What can hang from each mark:
U: G
G: L T
L: E V
A: G J
D: A L
C: L M
E: L T
Q: J
J: L
W: J
S: L T
T: E J

Every row comes from one small tree of marks. The marks that hang from a mark follow it in brackets, in alphabetical order. Every link used is in the known rows. Which tree was each row made from?
In the rows, 128 means zero.
Known rows:
S[L[V] T[E]]: [147 156 104 153 135  29 134 126 150 161 197 156 125 160 120 131  69 111
 146 128 112 121 120 154  89 123 132 150]
T[E]: [148 146 131 155 132  53 140 138 148 163 172 133 135 168 124 121  95 123
 143 136  99 118 118 155  97 114 133 122]
E[L T]: [155 132 150 183 123  99 142 150 155 162 164 147 133 164  82 128 150 130
 116 132  88 107 111 123  94 125 127  83]
W[J[L[E]]]: [162 143  96 139 144  81 153 138 155 153 162 125 138 163 101 118 149 125
 130 107  84  90  99 104  85 133 137 120]
L[E]: [160 147 119 155 135  63 151 139 150 154 170 129 135 166 113 121 104 128
 132 125  88 120 127 129  96 123 131 125]
D[A[G J[L[E V]]]]: [162 153  70 180 146  40 142 137 162 144 187 128 134 163  94 127  94 114
  58 113  85 135 102  68 102 114 139 107]
G[L T[E]]: [143 148 159 164 132  15 143 120 144 163 186 134 133 161 138 146  98 117
 164 121 100 119 139 132  96 143 129 150]
D[A[J] L[E[T] V]]: [160 138  81 205 141  48 153 138 160 142 188 157 133 163  71 123  84 123
  61 110  80 140 101  99 116 123 132  91]
D[A[G] L[V]]: [149 145 113 187 141  50 152 144 153 158 185 133 132 163 106 142  79 111
  80 127  90 140 114 104 112 117 131 110]
C[L[E V] M]: [164 155  87 170 140  29 151 151 158 160 185 131 138 156 127 123 124 123
  82 125 102 125 125 130  90 119 117 128]
Q[J[L[E]]]: [177 150 106 149 142  92 159 134 160 152 157 122 137 166  85 113 152 129
 123 112  86  91 118 119  93 138 138 129]
D[A[G[T] J[L[V]]]]: [155 150 110 184 141  40 135 129 160 154 188 129 129 156 105 153 107 104
  81 105  95 116 111  71 105 123 134 116]
A[G[L[V]] J]: [156 144 127 178 149  37 140 142 157 153 198 125 139 155 143 135 100 120
  90 120  94 132 134  81  90 138 127 140]
Q[J]: [165 144 144 156 138 102 151 144 155 162 160 126 138 165 109 118 148 130
 132 122  95  84 133 143  96 132 128 131]
J[L[E V]]: [168 156  85 155 140  50 156 136 162 151 173 131 131 160  99 111 122 121
 123 116  85 123 109 103  94 123 135 133]
J[L[E]]: [168 150 104 155 137  69 154 134 155 152 165 123 133 164  92 122 124 125
 129 119  85 110 114 117  92 124 140 117]
Q[J[L[E[T] V]]]: [177 147  92 163 137  89 160 135 168 149 160 144 133 162  72  99 149 123
 104 103  81 106 116 102  98 136 131 133]
A[G J[L]]: [164 139 123 168 143  88 137 140 159 155 171 114 137 160 106 145 113 118
  87 120  94 105 113  95  91 125 141 101]
S[T]: [149 147 132 162 129  82 142 133 148 162 175 142 131 162 108 141  85 117
 143 121 102  99 141 147  90 124 131 136]
U[G[L[V] T[E J]]]: [152 153 114 143 136  23 130 107 153 153 204 127 135 162 151 143  74  93
 159 113  98 115 144 118  90 157 122 161]
U[G[L T[E J]]]: [150 147 132 145 132  44 128 104 146 154 195 118 137 167 141 154  73  98
 168 115 100 106 146 129  89 158 128 143]
U[G[L[E[T[J]]]]]: [164 137 108 160 131  82 140 115 151 143 187 126 138 170 100 135  82 109
 130 111  83 116 148 107  87 155 130 122]
C[L[E[T] V] M]: [163 145  91 184 131  43 151 149 160 159 180 146 135 157 105 122 118 122
  69 117  98 131 126 125  94 120 116 120]
E[L T[J]]: [160 126 141 165 123 119 133 145 156 163 170 145 140 170  89 128 132 128
 113 128  95  86 119 127  87 129 127  61]
C[L[E[T] V]]: [162 144 102 181 131  31 157 144 163 151 183 148 135 160 100 115 101 123
  96 118  89 140 115 115 100 125 118 123]
J[L[E[T]]]: [165 140 109 170 128  84 154 131 157 150 160 139 130 165  69 121 121 122
 118 114  82 114 114 112  94 126 139 107]
L[E V]: [160 153 100 153 138  42 153 141 157 152 180 136 133 161 120 110 101 124
 126 122  87 130 121 117  98 120 125 143]
G[L[E]]: [158 147 130 165 139  37 155 133 147 153 182 126 136 163 118 128 111 129
 138 123  86 124 138 115  88 138 133 137]
L[V]: [158 150 123 160 136  59 148 146 157 162 176 134 132 159 124 118 120 121
 130 126  93 114 126 126  98 117 125 134]
Q[J[L[E[T]]]]: [176 141 109 165 134 106 160 132 162 150 152 136 134 167  63 110 149 127
 112 107  82  95 120 114  96 138 137 115]
J[L[E[T] V]]: [168 148  88 169 132  64 157 134 164 150 168 145 129 161  79 110 124 119
 110 110  80 126 113  99  97 123 133 122]

Write each row's tree:
[161 132 121 164 126  99 136 146 162 162 179 152 138 165  98 117 133 125
 106 124  95  99 115 113  89 128 120  76]
E[L[V] T[J]]
[152 138 140 145 136  45 141 117 146 153 194 118 142 164 145 157  63 113
 129 107  98 120 161  90  86 156 126 139]
A[G[L[E] T[J]]]
[164 147  96 133 137  55 142 119 160 152 185 124 135 161 126 141  72 105
 114 101  96 117 132  79  91 140 128 133]
A[G[T[J[L[E V]]]]]
[155 153 115 160 137  53 139 133 152 161 195 150 125 156 113 139  97 115
 140 123 107 106 133 138  86 127 131 148]
S[L[V] T]
[145 153 144 165 132  27 136 110 145 153 189 122 130 162 135 154  87  98
 172 119  93 122 139 127  95 153 128 167]
U[G[L T[E]]]
[144 147 133 193 143   9 136 129 153 154 206 132 133 155 131 159  94 108
  89 108  95 131 137  70 105 135 126 137]
D[A[G[L[V] T] J]]
[145 141 172 169 135  41 144 126 145 161 185 119 134 157 140 164  97 111
 137 116  98 122 154  96  93 147 126 153]
A[G[L T]]
[172 149  97 136 133  83 137 105 156 145 177 112 134 166 105 149  93  98
 147 100  89  92 131 107  90 152 134 130]
U[G[T[J[L[E]]]]]
[163 138 103 160 134  52 149 128 156 151 192 145 139 164 111 116  92 123
 115 109  87 121 146 100  88 142 125 122]
G[L[E[T[J]] V]]
[147 146 102 143 129  62 127 134 156 163 194 159 137 167 118 121  69 115
 129 129 110 104 111 140  81 131 124 107]
S[T[E[L[V]] J]]
[149 152 132 162 139   4 151 125 152 150 196 129 133 155 146 145  76 110
 125 109  89 152 149  74  95 148 120 178]
A[G[L[E V] T]]
[156 139 132 180 131  53 156 131 149 151 178 140 134 164  97 127 109 128
 125 117  82 128 141 110  93 138 132 126]
G[L[E[T]]]
[131 152 130 175 128  15 130 135 152 162 191 148 130 165 122 141  90 106
 103 131  99 142 101  99 107 118 122 114]
D[A[G[T[E[L[V]]]]]]
[145 155 105 180 142   8 150 135 150 150 197 130 133 163 120 130  81 115
  91 121  86 152 133  77  98 124 130 140]
D[A[G[L[E V]]]]
[157 146  80 189 150  35 148 141 156 142 196 136 137 163 105 135  59 117
  50 118  85 154 103  83 112 124 132 105]
D[A[G J] L[E V]]
[143 139 150 186 134  56 148 129 145 160 181 128 130 163 105 171  75 108
 103 118  95 126 126 110 114 130 133 110]
D[A[G[T]] L]
[155 145  98 136 131  84 132 117 152 163 178 139 135 171 101 135  62 110
 142 119 110  83 123 153  81 129 143 108]
S[T[E J[L]]]
[175 153 110 156 144  89 156 142 167 160 163 128 134 159  97 108 170 122
 121 113  90  84 116 117  94 132 132 138]
Q[J[L[V]]]
[148 151 117 161 132  42 139 149 157 161 181 147 134 164 117 109 123 125
 126 142  95 129  93 132  95 118 124 113]
T[E[L[V]]]
[138 145 151 176 128  55 138 130 144 163 178 127 129 165 117 161  87 106
 118 120  99 116 137 107 108 118 130 120]
D[A[G[T]]]
[166 130 111 163 128  67 147 136 157 154 181 138 143 170  99 127  88 125
 100 117  97 108 127 130  92 132 124  85]
C[L[E[T[J]]]]
[161 141  96 192 146  52 150 138 151 145 185 136 137 166  85 135  89 129
  82 120  85 125 102 115 112 124 140  86]
D[A[J] L[E]]
[162 148  77 191 149  33 153 142 158 143 193 144 134 162  91 125  88 125
  73 116  83 136 100 103 111 124 133 100]
D[A[J] L[E V]]
[142 154 109 161 128  44 135 139 154 162 186 162 130 162 111 119  85 116
 132 134 102 123 105 140  88 125 124 132]
S[T[E[L[V]]]]
[148 140 125 186 139  70 132 143 150 156 183 124 137 167 109 145  93 118
  75 126  96 116 120 103 105 111 136  91]
D[A[G J]]
[165 148  69 195 136  52 147 134 164 144 180 149 130 163  60 116 118 119
  68 106  80 121  99  84 107 114 139  92]
D[A[J[L[E[T] V]]]]
[165 137  92 150 130  76 146 134 160 152 181 149 138 167 106 110  83 121
 112 113  90 116 135 114  95 126 123 110]
L[E[T[J]] V]
[153 149  94 134 135  48 126 122 150 162 205 154 131 165 128 132  52 111
 144 125 118 102 129 156  83 131 132 127]
S[L[V] T[E J]]
[171 136 102 156 130 100 144 133 164 161 171 140 134 163  88 121 121 116
 113 110  93  89 123 112  90 126 133  95]
E[T[J[L[V]]]]
[160 149 103 134 133  46 136 117 160 162 184 135 134 162 126 130  92 106
 147 111 104  95 118 125  93 133 131 124]
G[T[E J[L[V]]]]
